What can hang from each mark:
lifot: zemef
fabot: lifot
zemef: mogamiz pivoga
tezat: lifot mogamiz pivoga
mogamiz: fabot kiza rabiv zemef
kiza: mogamiz sozi
pivoga: fabot
sozi: kiza
rabiv: sozi

Known rows, with every way that one mark hangs from another:
zemef[mogamiz[kiza]]: [-0.819 -0.395  1.234 -0.541  0.305  0.289 -0.491 -0.814 -0.046 -0.322
  0.569 -0.189  0.051  0.483  1.391  1.098 -0.341  0.038  0.347  0.240
 -0.327  0.104  0.790]
pivoga[fabot[lifot[zemef]]]: [ 1.551 -0.249 -1.998 -0.136  0.056  0.751  0.495 -1.880  1.240  0.616
  0.743  1.494 -0.208  1.276 -0.324 -0.422  1.136 -0.235 -0.649  0.741
  0.575 -0.870  0.264]
mogamiz[rabiv zemef]: [ 0.534  0.074  1.199 -1.374  1.487 -0.068  0.047  1.704  0.798 -0.723
 -1.686 -1.397  0.134 -1.837  0.830 -1.544 -0.435  0.358  0.558 -0.362
  2.221 -0.293  0.791]
tezat[lifot mogamiz[fabot kiza] pivoga]: [-0.492 -0.025 -3.043 -0.621  0.525 -0.916 -0.029 -0.305 -1.302  1.080
  1.602  2.330 -0.926  3.345 -1.557 -1.866 -0.232 -0.272 -1.501  1.662
  0.706  3.099 -5.337]
kiza[mogamiz[fabot rabiv[sozi]]]: [-1.438 -0.080 -0.320  0.188  0.355 -0.359 -0.524  0.426  0.191 -0.229
 -0.264 -0.820  0.119 -0.351  0.488 -0.098  0.269  0.023  0.127 -2.749
  0.939 -0.024 -0.174]
fabot[lifot[zemef[mogamiz]]]: [ 2.527  0.036  0.673  1.358  1.302  1.191  0.255  0.322  0.868  0.697
  1.077  1.144  0.631  0.384  1.220  0.369  0.884 -0.307 -0.507  0.851
 -0.335  0.080  1.371]
sozi[kiza[mogamiz[zemef]]]: [ 0.097 -0.388 -0.831 -1.365  0.207 -0.951 -0.105  0.684  1.654  1.054
  1.075 -1.656  0.363  0.372  0.212 -0.553 -0.371  0.207  0.467 -2.282
 -1.101 -0.025 -0.415]
zemef[mogamiz]: [ 0.348 -0.615  1.523 -0.631 -0.260  0.756 -0.149 -0.812  1.070 -0.142
  1.395 -0.414 -0.405  1.264  2.549  1.462  0.025 -0.335  0.523 -0.273
 -0.206  0.464  0.680]
rabiv[sozi[kiza[mogamiz[fabot]]]]: [-0.319  0.209 -0.933 -0.120 -0.921 -1.170 -0.864  0.690  0.195 -0.934
  1.283 -1.954 -0.157  1.431 -0.033  0.850  0.721  0.446 -0.426 -1.842
 -1.405  0.326 -0.235]
fabot[lifot[zemef[mogamiz pivoga]]]: [ 2.659 -0.004  1.360  2.147  1.191  1.218  0.177  0.244  0.813  0.601
  0.891  1.047  0.745  0.484  1.180  1.436  0.451 -0.171 -0.093  1.077
 -1.246  0.002  1.583]
pivoga[fabot[lifot[zemef[mogamiz]]]]: [ 1.491 -0.242 -1.476 -0.063  0.053  0.773  0.305 -2.015  1.198  0.095
  0.904  1.452 -0.009  1.124  0.097  0.352  0.932 -0.404 -0.348  0.864
  0.118 -0.822  0.422]
rabiv[sozi]: [ 0.200  0.181  0.366 -0.050 -1.456  0.204 -0.326  0.639  0.529 -1.443
  1.541 -1.405 -0.805  2.098  0.944  0.465  1.273 -0.097 -0.689 -1.108
  0.239  0.664  0.133]
tezat[mogamiz[fabot[lifot] rabiv zemef[pivoga]]]: [ 1.367  0.206  0.076  0.470  2.324 -0.570  0.126  1.575 -0.428 -0.385
  0.086  0.575  0.378 -0.618  0.614  0.447 -0.539  0.400  1.648  1.097
  0.687  0.940 -0.908]
lifot[zemef[pivoga]]: [-0.288 -0.646  1.280 -0.102 -0.420  1.187  1.255 -1.034  0.745  0.626
  0.935 -0.373  0.100  0.420 -0.048  0.574  0.824 -0.353 -0.412 -0.538
 -0.675 -0.603  1.594]
sozi[kiza[mogamiz]]: [ 0.038 -0.683 -1.321 -0.974  0.054 -0.944 -0.502 -0.161  1.587  1.828
  1.612 -1.672  0.151  1.096  0.291 -0.085 -0.108  0.422 -0.026 -2.465
 -1.113  0.334 -0.231]
kiza[mogamiz[zemef[pivoga]] sozi]: [-0.297  0.413  2.167  0.921 -4.546  1.138  0.996  1.300  1.563 -0.372
  0.953 -0.411 -0.551 -0.632  0.584 -0.006 -0.073 -2.054  0.987 -2.831
 -0.488 -0.565 -0.494]
fabot[lifot[zemef]]: [ 2.652  0.113 -0.120  1.168  1.212  1.154  0.486  0.488  0.957  1.390
  0.974  1.126  0.339  0.658  0.593 -0.771  1.083 -0.136 -0.947  0.665
  0.470  0.200  1.214]
mogamiz[kiza]: [-1.231 -0.251 -0.507 -0.855  0.402 -0.030 -0.211 -0.425 -0.414  1.041
 -0.039 -0.133 -0.385  0.575 -0.355 -1.381 -0.123  0.520 -0.465  0.065
  1.103  0.146  0.412]
tezat[lifot[zemef[mogamiz]]]: [ 0.615 -0.379 -0.196 -1.740 -0.695  1.026  0.443 -0.787  0.381  0.805
  0.874 -0.547 -0.199  0.970 -0.554 -0.846  1.256 -0.998 -2.621  0.503
 -0.057 -0.144 -0.932]
lifot[zemef[mogamiz[fabot rabiv[sozi]]]]: [-0.990 -0.144  1.123 -0.529  0.378  0.426  0.306 -0.929 -0.557 -1.175
 -0.202 -0.729  0.501 -1.204  0.203  1.119  1.037 -0.055 -0.688  0.149
 -0.281 -0.810  1.884]
pivoga[fabot[lifot]]: [ 2.010 -0.214 -2.259 -0.056  0.029  0.531  0.049 -1.644  1.466  0.768
  0.744  1.351 -0.576  1.893  0.288 -0.427  0.679 -0.044 -0.148  0.750
  0.982 -0.301 -0.228]
lifot[zemef[mogamiz[kiza[sozi]]]]: [-1.278 -0.187  1.438 -0.452 -1.251  1.041  0.695 -1.137 -0.300 -0.351
  0.790 -0.125  0.270 -0.799 -0.187  0.460  1.004 -0.850 -0.799  0.103
 -0.615 -0.937  1.646]
zemef[mogamiz[kiza rabiv] pivoga]: [-0.679 -0.769  2.793  1.321  1.238 -0.002 -1.289 -0.667 -0.526 -0.596
 -0.989 -1.101  0.720 -0.608  1.176  3.426 -1.349  0.744  1.292  0.737
 -1.658 -0.373  1.910]
tezat[lifot mogamiz pivoga]: [ 1.084 -0.490 -1.872 -0.502 -0.358  0.019  0.173  0.117  1.150  1.222
  3.694  1.531 -0.993  4.562  0.201 -1.216  0.342 -1.302 -1.418  0.331
  0.776  3.669 -5.513]
kiza[mogamiz[fabot rabiv zemef[pivoga]] sozi]: [-0.773  0.594  1.383  1.197 -3.112  0.253  0.488  1.186  0.016 -0.549
 -1.476 -0.495 -0.313 -2.469 -0.208 -0.085 -0.535 -0.857  0.980 -1.837
  0.215 -0.874  0.039]

Rows:
[ 0.618  1.176  0.016  0.646  2.367 -0.808  0.536  1.604 -2.289 -0.568
 -3.243  1.654  0.308 -1.857 -1.414 -1.058 -1.680  1.536  1.225  2.729
 -0.397 -0.709  0.516] => mogamiz[fabot[lifot] kiza zemef[pivoga]]
[ 0.377 -0.376 -1.436  0.076  0.846 -1.050 -0.199 -0.181  0.555  1.736
  0.575 -0.721  0.534  0.278 -0.514  0.504 -0.247  0.862  0.172 -1.153
 -2.025 -0.122  0.326] => sozi[kiza[mogamiz[fabot[lifot[zemef[pivoga]]]]]]
[-1.056  0.326 -0.114  0.576 -4.400  0.701  0.616 -0.314  0.342  0.947
  0.628  0.280 -1.226 -0.067  0.197 -0.620  0.460 -1.306 -0.049 -2.220
  0.545 -0.101 -0.596] => kiza[mogamiz[fabot] sozi]
[-0.781 -0.243  1.609  0.437 -0.667  0.136 -1.241 -0.517 -0.655 -0.606
 -0.698 -0.960  0.098 -1.184  0.918  1.320 -0.332  0.107  0.061  0.591
  0.182 -0.302  1.503] => zemef[mogamiz[kiza[sozi] rabiv]]
[ 0.298  0.495  0.462  0.980 -0.601  0.084 -0.613 -0.492 -1.585 -0.292
 -0.777  1.024 -0.347 -0.458  0.515  1.010 -0.355  0.364  0.155  2.110
 -0.599 -0.068  0.943] => zemef[mogamiz[fabot[lifot] kiza[sozi]]]
[-1.068 -0.603 -0.640 -0.492  1.476 -0.474 -0.700  0.227 -0.364  0.565
  1.594 -0.393  0.299  0.484  0.200 -0.169  0.192  0.106  0.403 -0.299
  1.673  1.078 -0.835] => tezat[mogamiz[kiza rabiv]]
[ 1.397  0.335 -0.870  0.664  1.245  0.264  0.749 -0.430 -0.858  1.218
 -0.850  1.494 -0.371  0.132 -0.055 -0.386  0.150  0.860 -0.408  1.549
  0.239  0.109  1.040] => mogamiz[fabot[lifot[zemef[pivoga]]]]
[ 0.441 -0.335  0.987 -0.784  0.016  0.292  0.971  1.118  1.241 -0.400
  2.653 -0.046 -0.199  1.363  1.270  0.411 -0.087 -0.855  1.627 -0.711
  0.206  1.010 -1.647] => tezat[mogamiz[zemef[pivoga]]]
[-1.681  0.664 -1.390 -0.435 -1.942 -0.441  0.144 -0.946 -2.626  0.716
 -1.775  0.643 -1.321 -0.627 -1.713 -1.572 -0.184  0.810 -0.658  1.496
  1.067 -0.280  0.530] => mogamiz[fabot kiza[sozi]]
[-1.210 -0.059  2.179  1.571  1.050 -0.780 -1.396 -0.482 -2.151 -2.007
 -2.004 -0.995  0.520 -0.884  0.361  3.851 -1.196  1.407  1.219  1.557
 -2.184 -0.458  1.838] => zemef[mogamiz[fabot kiza rabiv[sozi]] pivoga]
[-0.774  0.723  1.300  0.682 -4.167  0.611  1.190  0.858  0.351 -0.367
 -0.239  0.231 -0.758 -1.221 -0.042 -0.220 -0.364 -1.412  1.017 -2.001
 -0.412 -0.616 -0.542] => kiza[mogamiz[fabot zemef[pivoga]] sozi]
[-0.994  0.239  0.599 -0.951  0.358 -0.257  0.620  0.269 -0.344 -1.238
 -1.471  0.179  0.130 -0.739 -1.221 -0.680 -1.172  0.279  1.260  0.587
 -0.317 -1.281  0.113] => mogamiz[kiza zemef[pivoga[fabot]]]
[-0.233 -0.222 -1.259 -1.339  1.202 -1.610 -0.487  0.629  0.496  0.888
 -0.660 -1.719  0.489 -0.982 -0.362 -0.588 -0.723  0.992  0.427 -1.604
 -0.548 -0.252  0.006] => sozi[kiza[mogamiz[fabot rabiv zemef]]]
[-0.628 -0.586  1.551 -0.684  0.468  0.983  0.423 -1.051  0.499 -0.296
  0.500 -0.777  0.664 -0.936  0.730  0.745  0.939 -0.448 -0.585 -0.247
  0.010 -0.710  2.014] => lifot[zemef[mogamiz[rabiv]]]
[ 0.135 -0.546 -0.234 -0.643  0.914 -1.181 -0.600  0.852  1.368  0.810
  0.116 -2.246  0.773 -0.569  0.153  0.392 -0.810  0.661  0.756 -2.015
 -1.342 -0.219  0.206] => sozi[kiza[mogamiz[rabiv zemef[pivoga]]]]
[ 0.226 -0.167  0.924  0.768  0.923  0.317  0.071  1.295  1.858 -0.323
 -0.400 -0.233  0.954 -1.068  0.773  0.111 -0.622 -0.663  1.423 -2.512
  0.170 -0.676 -0.274] => kiza[mogamiz[rabiv zemef[pivoga[fabot[lifot]]]]]
[-0.905 -0.320  0.934 -1.099 -0.006  0.854  1.122 -1.441 -0.145 -0.198
  0.524  0.179  0.123 -0.415  0.439  0.402  0.929 -0.326 -0.549  0.148
 -0.329 -0.700  1.515] => lifot[zemef[mogamiz[fabot]]]
[-1.098 -0.447  0.532  0.477 -0.073  0.142 -0.695  0.844  1.449 -0.166
  0.943 -1.394  0.379  0.125  1.151  0.211  0.512 -0.642  0.099 -3.579
  0.873  0.133 -0.186] => kiza[mogamiz[rabiv[sozi]]]
[-0.259  0.252 -1.537 -0.383  1.253 -1.754 -1.368  0.041 -1.641 -0.657
 -2.105 -2.027 -0.241 -0.850 -0.644  0.281  0.136  2.047 -0.607  0.598
  0.621  0.193  1.069] => mogamiz[fabot rabiv[sozi[kiza]]]
[-0.471  0.320  1.445  0.668 -4.776  1.038  1.024  0.675  1.659 -0.623
  0.885 -0.080 -0.562 -0.565  0.171  0.171 -0.006 -2.119  1.022 -2.723
 -0.552 -0.928 -0.798] => kiza[mogamiz[zemef[pivoga[fabot]]] sozi]
[-1.322  1.086  0.789  0.303 -0.182 -1.073 -0.125  1.092 -3.159 -1.333
 -4.876 -0.546 -0.019 -4.128 -2.302 -0.772 -1.611  1.321  0.834  2.155
  0.586 -1.383  1.364] => mogamiz[fabot kiza[sozi] rabiv zemef[pivoga]]
[ 0.365 -0.571 -1.468 -0.281  0.693  0.000  0.041  0.086  0.497  0.853
  2.512  0.944  0.060  2.298 -0.811 -1.078  0.843 -1.265 -1.991  0.434
  0.941  2.666 -4.182] => tezat[lifot[zemef] mogamiz[rabiv] pivoga]
[ 1.498 -0.282 -1.367  0.191  0.599  0.627 -0.101 -1.849  1.013  0.004
  0.252  1.089  0.235  0.427  0.020  0.376  0.979 -0.227 -0.346  0.954
  0.425 -0.989  0.711] => pivoga[fabot[lifot[zemef[mogamiz[rabiv]]]]]
[ 0.099  1.688 -0.438  0.735  3.118 -1.651 -1.050  2.820 -3.180 -2.565
 -4.459  0.149  0.900 -3.464 -1.831 -1.543 -0.712  1.883  0.096  2.380
  1.114 -0.808  0.944] => mogamiz[fabot[lifot] kiza rabiv[sozi] zemef]
[-1.964  0.109 -1.503 -0.731  2.479 -1.287 -0.977 -0.660 -2.767  0.648
 -3.479 -0.305 -0.056 -1.973 -1.442 -1.608 -0.706  2.176 -0.403  1.430
  2.134 -0.260  1.187] => mogamiz[fabot kiza rabiv]
[ 0.510 -0.457  1.096  1.677  0.419  0.256 -0.774 -1.711 -0.038 -0.861
 -0.004  0.856  0.477  0.811  0.634  3.599 -0.979  0.259  1.468  1.725
 -2.598 -0.811  1.023] => zemef[mogamiz[kiza] pivoga[fabot[lifot]]]
[ 0.537  1.799 -0.571  0.397 -0.575 -0.532  0.580  1.761 -2.590 -0.614
 -3.064  1.691 -0.421 -2.491 -1.857 -2.423 -0.772  0.635  0.155  2.817
  0.770 -0.757  0.306] => mogamiz[fabot[lifot] kiza[sozi] zemef]
[-0.216  0.063 -2.773 -1.425 -0.085 -0.705  0.364 -0.062  0.168 -0.670
  1.876  2.379 -0.402  2.901 -1.943 -2.022 -0.256 -1.317 -0.745  1.314
  0.495  1.898 -6.011] => tezat[lifot mogamiz[kiza zemef] pivoga[fabot]]
[-0.011 -0.311 -0.493 -0.279  0.242  0.321 -0.032 -0.630  0.050  0.500
  0.399  0.978 -0.046  1.653 -0.997 -1.096  0.227 -0.752 -2.426  1.074
 -0.055  1.558 -2.416] => tezat[lifot[zemef[mogamiz[kiza rabiv]]] pivoga]
